Each row comes from the steps of one path. Every step used is in the known rows, and no mark comes twice. Write the path behind each row, first mark first.
In the rows, 128 means zero.
Known rows
firuvip -> mobe -> niso: [148 201 179 103  76 140  85 109 132 129 147 155 113 127 159 148 146 136
 121 176 138 152 130 106  92 155  77 116 113 184 122 136 112 128 160 124
 179 117 149 127 127 169 121 136 134  91 105 104 150 150]
mulak -> gezu -> firuvip: [ 94 118  73 126 133  76 152 128 107 138 133 145 132 159  91 165 120 140
 126 105 112 109 163 108 140 141 144  89 157  93 106 136 140  94 155 105
  73 108 159 110  80 117  86 151 148 124 147 155 171 130]
firuvip -> mobe -> gomu: [151 173 137 149 154 112  81 113 136 152  91 149 117 139 112  99 108 111
 138 135 109 177  93  95  86 135 112 170 144 155 119 109  99 149 140 120
 105 138 172 117 119 133 139  52 143  70 146 113 143 177]
gomu -> feto: [111  99 132 106  96 126 147 124 146 143 131 129 135 101 149 166 153 174
 136 123  96 126 110 115 142 125 139 114 137 159 164 144 152 167  94 117
  99 123  91 110 180  92 107 156 139 110 152  80 112  95]
gomu -> feto -> firuvip -> mobe -> niso -> gezu -> dudug: [109 135 198  94 151 139 125 161 101 115 151 106 138 114 187 124 187 164
 125 162 198 118 131 139 125 102 122 112 110 135  99 149 142 138 158 134
 104 116 124 141 146 125 139 175 124 152  61 150 125 105]
mulak -> gezu -> niso -> mobe -> gomu: [106 144 137 142  93  90 123 149 105 137  92 155 122 155 102 137  95 122
 173 122 106 160 161 129  85 182 145 107 157 118 174 110 129  81 151 121
 178 109 203 154 118 151 154  56 100  88 164 131 141 141]
firuvip -> mobe -> gomu -> gezu: [167 142  97 165 165  90  69 128 151 140 142 116  99 133 134 108 127 112
 114  87 135 139  79 132 133 140 135 163 107 106 142 107 137 154 104 128
  77  73 168 119  86 132 153  92 152  83 115  76 123 159]
mulak -> gezu -> niso -> mobe: [119 158 141  98  57 149 164 156  81 151 119 140 124 148  89 175 135 155
 145 140 123 114 190 127  98 161 174  65 163 135 141 136 142  34 160 109
 210 109 143 142 109 132 150 114  98  99 161 159 143 128]
tafu -> dogebu: [100 123  97 134  77 144 112 122 122 121  72 197 144  73 130 170 141 163
 166 171 152 119 161 152 187 116 112 121 135 149 131 111  86 151 135 148
 152 115  78  98 185 125 134 154 100 102 111 103 109 137]
mulak -> gezu: [131 160 102 132  81  95 120 147 139 154 118 175 118 148 102 177 106 143
 140  88  88 124 132 119 128 135 171 109 129 106 174 147 109 126 161 111
 147 121 135 118  96 122 117 134 103 100 191 135 152 136]
mifori -> dogebu -> mobe -> gomu -> feto: [116 105 176 162 103  99 155 127 173 137 135 110 153 127 125 108 122 162
 152  84 101 173 124  97 153 115 116 182 123 182 172 135 179 187  65 125
 138 128 155 132 198 100 118  98 147 109 137  54 119  78]
firuvip -> gezu: [163 126 103 137 115 134  77 134 163 145 124 150  93  85  99 120 104 165
 124 110  96  99 117 148 131 125 115 123 120  88 180 128  96 137 134 130
 122 115 147 124  91 127 120 157 120 152 110 132 106 191]
dudug -> mobe: [136 138 128 109  90 141 146  58 157 156 124  84 130 114 105 190 150 128
 106 119  96 137 139 129 101 165 118 128 139 170  84 120  89 108 111  64
 156 143 100 110 108 114 132 149 134 101 155 107 119 122]
gomu -> gezu -> niso -> mobe -> dogebu: [ 90 127 133  92  49 132 154 153  78 122 164 153 129 160 109 124 120 150
 141 158 172 116 160 143 141 142 135  91 124 149 133 102 139  85  71 144
 215  87 152 151 136 185 142 113  89 120 158 115 111  79]
mifori -> dogebu -> mobe: [144 153 200 163  89 155 164 123 162 158 143 140 192 101  78 119 165 173
 152  82 112 153 177 103 150 101 133 168 125 194 135 132 150 122 110 104
 215 144 134 137 148 132 144 118 135 115 118  88 129  93]
feto -> gomu -> gezu -> firuvip -> mobe -> dogebu -> tafu: [182 151 108 135 191 140 169 166  39 105 206 132 125 201 132 107 123  82
 103 109 193 143 126  72 117 108 102 139 125 131  98 111 163 113  73 176
 136 111 106  88 130 152 117  97 120 139 142 138 110  84]
mulak -> gezu -> firuvip -> mobe -> dogebu -> mifori: [110 183 132 113 108 161 157 159  44 118 110 133 141 181 103  77  68  52
  79 150 181 148 140 107 124  91 117 170 139 151  76 113 129 126  78 137
 110 161 139 132 118 190 114 100 132 103 162 184 133  94]
niso -> mobe: [154 138 162  91 107 191 159 102  99 174 107 136 161 113 121 141 157 146
 171 113  88 146 183 116 114 172 137  91 167 125 132 130 148  66 178  92
 160 139 106 119 117 127 170 103 133 109 143 128 127 117]
mulak -> gezu -> niso -> mobe -> gomu -> feto -> firuvip: [ 67 105  88 128 104 121 177 108 115  89 108 160 131 161 149 134 112 155
 128 117 113 113 139 123 158 150 158  88 144 114 172 147 166 123 165 101
 100 114 148 108 171  75 128  96 149 132  88 156 156 108]
gomu -> feto -> firuvip -> gezu -> dudug: [ 96  87 124 111 181 143 119 166 146 112 130 120 140  69 168 109 155 158
 132 142 130  93  91 148 160  93 143 111 139 106 133 156 153 139 158 143
  62 139 134 132 129  72 110 179 133 201  60 138 111 131]
feto -> gomu -> gezu: [164  76 121 169 159 108  88 131 131 122 118 154 113 103 120 147 172 107
 126  82 131 145  93 126 172 129 144  99 136  72 190 108 134 154  90 145
  94  81 123 119  75 139 174 101  99 124 120  61  82 149]
mobe -> gomu: [132 132 134 160 132  81  72 119 164 142  70 184 138  99 120 128 118 123
 185 109  78 183 123 123 118 168 121 146 155 112 182 100  96 158 147 117
 118 139 183 127 127 151 136  58 125 101 163  93 125 148]
dudug -> gezu -> firuvip -> mobe -> dogebu: [ 87 143 108 113 114 112 138 111  76 145 174 133 124 184 111 115  82 135
  91 162 183 104 114  90 125 103 101 137 118 166  37 112 109 129  72 105
 119  94 142 122 121 150 101 135 153 131 141 171 147 123]
mulak -> gezu -> dudug -> mobe -> dogebu: [ 65 141 139  96  72 100 165 141 124 130 162 104 129 180 120 146  91 121
 118 144 147 138 124 134 126 113 132 135 121 185  71 133 113 122  57 123
 189 140 151 154 123 148 102 150  89 127 211 114 121  61]
niso -> mobe -> gomu -> feto -> firuvip -> gezu: [132  93  85 134 130 158 134  93 151 108 124 137 103 126 142  79  87 164
 115  95  96  90 114 139 166 145 106 113 121  73 190 146 156 145 161 114
  74 110 151 106 132  68 135 136 166 180  54 151 115 159]
firuvip -> gezu -> mulak: [151 117 103 200 163 150  96 125 141 154 177 103  64  92  95 129 129 137
 117 142  76 112 117 166 120 109 106  91 136  99 130 103 104 129 165 137
 147  78 108 144  81 101 117 117  97 109 172 184 113 184]
gomu -> gezu -> firuvip -> mobe -> dogebu -> tafu: [179 169  87 118 172 138 170 172  58 118 221 126 129 185 133 111 125 115
 102 105 192 117 134  86 121 118 111 153 114 147  77 114 162 102  87 165
 144 111  97  91 136 143  90 130 142 131 132 148 132  72]
mulak -> gezu -> firuvip -> mobe -> niso: [125 193 139 108  88 107 115 116 106 118 165 142 101 179 146 151 123 132
  89 164 142 129 148  95  96 156  91 104 116 168  92 143 138 107 156 124
 148  97 179 126  96 158  90 156 155 102 111 128 174 142]
mobe -> firuvip -> gezu -> dudug: [114 113 123 127 185  97  91 188 167 115 124 130 135  81 161 100 133 135
 146 143 135  97 103 157 135  95 157 130 125  91 119 158 131 122 160 171
  72 174 134 163 106 129 110 165 125 194 106 124 145 154]
feto -> gomu -> gezu -> dudug -> mobe: [122  93 155 132 170 128 136 117 140 140 144  46 127 104 135 165 183  89
  96 119 147 149 103 137 126 131 131 124 143 154  78 122 138 108  69 106
 122 123 122 140  69 110 155 145 103 140 128  73  86 100]
gezu -> dudug -> mobe -> firuvip: [ 96 126 116 108 152  90 148  99 180 109 120  97 155 140 169 152 145 113
 124 140 120 114 119 140 115 131 173 139 112 151  53 148 126 110 146 116
  89 192  79 144 131 131 116 157 149 150 143 106 177 123]
firuvip -> gezu -> dudug -> mobe -> gomu: [120 124 140 151 156  84  89 121 174 139 107  82 110 113 119 116 103 105
 130 117 101 172 102 142  90 156 108 172 136 133 114 104 101 125 104 114
 123 146 201 154  92 125 126 102 127 132 134 100 101 140]
firuvip -> mobe: [162 184 140 108 135 173 114 107 115 165 124 133 113 140 100 128 144 131
 107 157 125 140 102  86  96 106 127 140 139 179  76 138 101 120 136  98
 116 139 103 101 118 113 139 119 151  76 131 140 149 173]
firuvip -> gezu -> gomu -> feto: [112  65 130  92 118 131 143 136 148 131 101  75 103 125 122 148 125 122
 119 132  99 111  72 136 143 126 135 117 123 132 197 160 134 173  66 148
  92 131 129 129 157  67 108 166 116 143 135 100  85 127]
tafu -> dogebu -> mobe -> niso -> gezu -> gomu -> feto: [113  74 182  87  79 122 147 135 116 112 108  73 123 117 146 161 148 151
 133 152 165 128 136 159 149 122 112 126  88 152 180 145 143 182  75 154
 163  98 100 136 215 114 137 195 103 119 112  97  92  81]
tafu -> dogebu -> mobe -> firuvip -> gezu: [148 114  77 152 118 111  86 124 183  96 134 145 104 102 122  88  83 165
 111 123 139  72 135 163 153  80 128 164  75  93 142 155 127 148 158 165
 127 138 102 140 148 135 131 191 147 172  82 125 152 180]
firuvip -> gezu -> dudug -> mobe -> dogebu -> tafu: [163 166 122 113 144 149 164 180  91 126 198 101 129 150 144 124 101 112
 120 111 157 127 141 124 107 129 101 159 108 153  99 118 127 102  80 157
 204 153 109 127 140 142  86 148  97 171 161 144  92  62]
mulak -> gezu -> gomu: [113 111 124 101 107 108 141 142 126 142  67 118 131 170  89 180 119  75
 156 113  89 140 103 127 118 147 188 107 145 102 185 144  91 132 123 129
 146 147 151 124 110 103 131 123  81 100 199 132 132 144]
dudug -> mobe -> dogebu: [ 89 141 127  94  50 118 154  84 132 135 154 125 127 167 112 147  98 126
 120 138 129 138 135 128 128 136 106 135 112 188  90 110  84 134  49 101
 194 135 124 130 133 158 107 134 112 115 195 107 117  80]
gezu -> gomu -> feto -> firuvip -> mobe -> niso: [111 150 162  87  86 158 130  91 117  93 131 127 120 157 181 148 152 117
 104 180 143 139 103 109 123 156  95 108 118 181 135 161 127 145 153 126
 135 125 134 112 160 116 114 143 150 117  69 125 155 135]

Which path is each row?
[137 104  71 201 178 112 103 117 162 123 177 107  65 127 121 125 107 125
 114 145  88  94 106 176 128 102 126  95 113  82 117 121 113 140 176 151
 110 103  89 154  93 113 108 121 120 129 167 187 151 190]  mobe -> firuvip -> gezu -> mulak
[133 130 124  84 154 186 173  86  97 123 111  88 114 180 127 112 158 126
  87 152 156 100  84 105 129  95 142 127 117 141  95 160 113 145 138  88
  56 128  82  79 158  51 156 137 168 106  65 184 144 153]  niso -> gezu -> gomu -> feto -> firuvip -> mobe
[ 89  77 131  78 102 152 182  52 139  88 113  90 132 154 171 167 162 137
 101 131 137 101 122 148 157 163 122  91 102 120 149 146 124 150 134  86
 109 122 101 100 168  78 139 167 141 153  65 146 124  94]  dudug -> mobe -> niso -> gezu -> gomu -> feto -> firuvip
[132  97  97 221 197 143 117 101 158 117 183  86  72 105 110  90 112 140
 105 123  77 121 113 161 131  98 100 113 126  94 137 118 154 154 180 127
 115  80 118 145 127  66 117 104 139 128 128 190 128 150]  dogebu -> mobe -> gomu -> feto -> firuvip -> gezu -> mulak
[130 154 108 101 144 193 160  77 123 123 136 132 129 154 140 119 155 149
  81 152 138 104  89  87 140 100 129 132 133 176  78 160 140 141 152  87
  55 130  81  79 159  52 128 131 183 103  71 160 162 151]  gomu -> feto -> firuvip -> mobe
[136 152 189 194 119 101 114 126 179 149 109 154 176 112  89  97 122 138
 177  78 102 190 150 101 135 130 120 193 130 160 168 107 139 151 113 110
 190 143 196 142 143 146 146  51 135 102 138  79 132 116]  mifori -> dogebu -> mobe -> gomu
[129 132 144 181 127  93  79 122 153 120  82 175 152  74 107 108 112 137
 177 125 120 181 155 135 132 122 112 183 130 135 151 104 122 161 144 136
 169 129 149 128 183 149 150 106 129 101 130  87 131 122]  tafu -> dogebu -> mobe -> gomu
[116 146 130 140  95 196 109 146  79 111  31 175 162  45 143 128 120  74
 129 155 166 148 176 158 170 112 104 165 157 134 138  91  95 152 125 149
 134 159  76 115 176 176 145 129  94 107 109 137  92 105]  tafu -> dogebu -> mifori
[152 116  73 136 127  87  87 119 194 110 126 156 101 126 133 104  84 150
 125 114 103  72 105 156 146 113 143 133  93  67 168 146 112 146 157 153
  82 149 121 132 106 137 116 163 147 177 105 127 149 201]  mobe -> firuvip -> gezu
[179 138 136 128 128 154 174 190  34 110 180 155 134 172 133 129 127 104
 142 110 187 143 171 106 124 148 130  98 128 122 160 102 167  79  82 178
 226 108  99 121 146 175 144  78  67 147 154 134  88  60]  feto -> gomu -> gezu -> niso -> mobe -> dogebu -> tafu
[126 132 225 110 132 106  85 192 115 137 131 133 150  76 169 149 189 162
 168 150 174 143 163 158 112 134 126 100 120 106 134 118 118 128 167 148
 157 122 145 160 116 182 142 167  80 153 107 123 107 110]  mobe -> niso -> gezu -> dudug
[113 154 162 115  86 166 125 153  82 118  79 177 166 107 121  97  94  66
 130 141 149 171 148 129 139 118 116 162 146 129 142  90 104 158  85 143
 152 177 110 140 154 216 127  91  95 126 164 141  99  78]  mobe -> dogebu -> mifori
[174 163 118 116 124 139 149 171  85 130 177 182 157 146 144 140 118 124
 167 106 141 150 159  95 120 145 116 139 121 133 145 108 129 124 116 164
 202 156  87  99 174 165  97 109  99 143 179 136 117  69]  mobe -> dogebu -> tafu
[122 120 135 119 157  90 145 123 115 134 130  87 100 167 125 107 124 152
 106 119 137 131 105  94 116 106 108 148 123 145 110 126 156 174  84 114
  40 100 152 107 159  86 109 115 176  98 116 119 130 128]  niso -> gezu -> firuvip -> mobe -> gomu -> feto
[123 110 138 114 177 129 116 171 141 125 126 112 139 102 161  91 138 137
 150 134 133 100 126 154 124 108 161 121 135  91 107 159 166  91 170 162
  93 167 129 170 102 125 136 158 128 190 104 131 145 147]  niso -> mobe -> firuvip -> gezu -> dudug
[101 106 124 132 187 147 100 165 145 121 116 142 146  61 150 105 153 150
 137 146 134 101 109 152 153 111 149 113 147  86 128 148 131 115 188 140
  83 153 149 133 106  99 128 167 127 199  64 153 124 152]  feto -> firuvip -> gezu -> dudug
[152 123 122 127 138  96 119  98 192 106 121 153 165 116 136 121 137 149
 149 112 100 121 141 125 122 108 170 158 103 110 114 157 148 133 186 125
 114 182  76 145 157 157 137 145 166 138 142 109 198 134]  dogebu -> mobe -> firuvip
[146 126  67 129 113  96 109  85 200 109 137 100  88 143 129 115  80 147
  90 112 101  73 111 162 120 130 130 146  81  91 125 147 102 132 128 118
  96 149 113 140  93 123 115 172 151 172 106 131 148 184]  dudug -> mobe -> firuvip -> gezu
[155 115 141 178 162 132 116 121 107 166 159 105  88 110  92 157 173 144
 144 140 117 130 154 173 112 108 130  79 128  91 118  82  87 132 167 108
 151  72  77 136 102 121 147 103  84  78 191 205 117 148]  niso -> gezu -> mulak
[148 126 102 133 197 139 133 109  85 129 151  94 108 163  92 117 158  97
  75 138 168 120 101  80 121  94 113 118 155 139  51 125 154 106 105 119
  37  82 137  94  66 107 136 121 170 103  90 124 133 162]  feto -> gomu -> gezu -> firuvip -> mobe
[132 164 115 152 176 133  97  84 140 119  82 167 129 145 129  92 117 108
 136 134 112 159  89  97 111 141 116 156 144 127 116 116 103 148 180  96
  73 139 162  97 133 108 142  52 168  93  97 151 165 179]  feto -> firuvip -> mobe -> gomu
[ 97  64 153  80 110 130 167 121 138 136  93  91 138 125 142 172 157 116
 141 142  94 133  90 117 137 132 154 111 153 155 174 151 140 168  63 135
  95 147 106 118 176  77 112 151 116 113 163  88 103  98]  gezu -> gomu -> feto
[111 157 160 104  68 193 142 175  51 113 100 142 140 115 111  76  72  74
 108 163 174 141 179 150 117 124 108 141 139 126 147  92 127  98  79 153
 194 153 138 164 136 215 141  97  83 145 131 171  86 100]  firuvip -> gezu -> niso -> mobe -> dogebu -> mifori
[113  70 143 132 146 115  98 102 128 176  77 105 159 111 122 202 132  92
 138 118 106 116  92 131 112 166 155 115 137  95 152 119  65 132 118  84
 144 108 129 142 110 108 157 132 101 147 146 158 107 154]  dudug -> gezu -> gomu
[114  81  56 137 170  89 129 121 130 122 157 121 144 104 119 146 171 137
 112 102 136  87 144 131 165 151 136  91 151  80 100 113 158 106 126 108
  43  69 152 107  74 131 110 168 175 136  95 109 132 121]  gomu -> gezu -> firuvip
[128 157 115 145 180  94 105 112 123 136 102 133 124 153 101  95 111 104
 132 142 120 164 110  88  89 139 105 158 159 147  77 110 120 123 130 111
  60 130 194 107 109 128 116  71 180  90 123 128 152 169]  gezu -> firuvip -> mobe -> gomu
[132  76 115  96 137 135 134 112 144 115  72  84 118 161 121 111 104  81
 146 121  96 100 104 159 117 149 161 113 114  71 170 157 113 112 136 154
 113 164 128 144 107 113 151 137 121 162 122 136 134 176]  niso -> mobe -> firuvip -> gezu -> gomu
[177 176 153 161 122 174 191 169 115 156 166 162 185 147 134 154 160 137
 167  60 130 140 172  86 152 144 134 151 127 162 162 115 132 113 124 141
 205 161  96  91 159 118 110  88 105 135 131 113 107  85]  mifori -> dogebu -> tafu
[106 157 175  99  66 193 155 168  44 117  85 153 165 116 120  95 102  69
 125 166 170 162 185 134 121 131 117 132 151 147 132  91 125  93  85 141
 195 160 119 159 151 226 147  80  86 119 150 166 101  72]  gezu -> niso -> mobe -> dogebu -> mifori
[126 154 171 102  39 114 105  68 159 125 142 120 119 114 167 195 147 140
 115 148 110 149 159 139  99 201  76 112 113 180 127 127  98 119 135  98
 216 120 142 136 112 172 119 163 122 119 128  85 125 104]  dudug -> mobe -> niso
[166 116  86 115 121 130 118 109 162 123 126 140 105 141 134  94  89 153
 128 109  97  72 136 154 134 135 138 116 102  63 156 156 142 104 177 137
 103 149 115 140 103 128 141 149 156 177  98 141 150 184]  niso -> mobe -> firuvip -> gezu
[128 112 146 133 191 105  94 184 172 116 144 112 144  72 146  90 132 143
 139 135 135 105 116 153 119  83 158 148 115  98 105 163 153 121 166 167
  99 172 130 176 117 132 123 182 128 196 108 116 149 148]  dogebu -> mobe -> firuvip -> gezu -> dudug
[130 104 161 144 192 106 101 187 128 144 128 107 159  83 163 109 170 110
 169 107 140 155 121 144 137 149 156 122 155  94 122 121 179 106 138 144
 100 106 174 157  93 136 159 109 124 138 120  75 106  96]  niso -> mobe -> gomu -> gezu -> dudug
[111  94  74 207 174 139 134  73 156 116 183  62  52 136 123 117 106 121
  83 127  81 107  97 166 136 122  91 105 121 108 116 115 127 144 145 110
 107  83 120 133 113  52 109 106 138 131 138 189 114 154]  dudug -> mobe -> gomu -> feto -> firuvip -> gezu -> mulak
[128 123  98 136 119 100 126 103 175  82 107 174 167 106 149 114 122 154
 145 143 144 104 161 142 163  88 157 164  95 130 101 155 144 142 171 146
 132 164  49 132 196 149 140 174 152 131 118 106 186 124]  tafu -> dogebu -> mobe -> firuvip
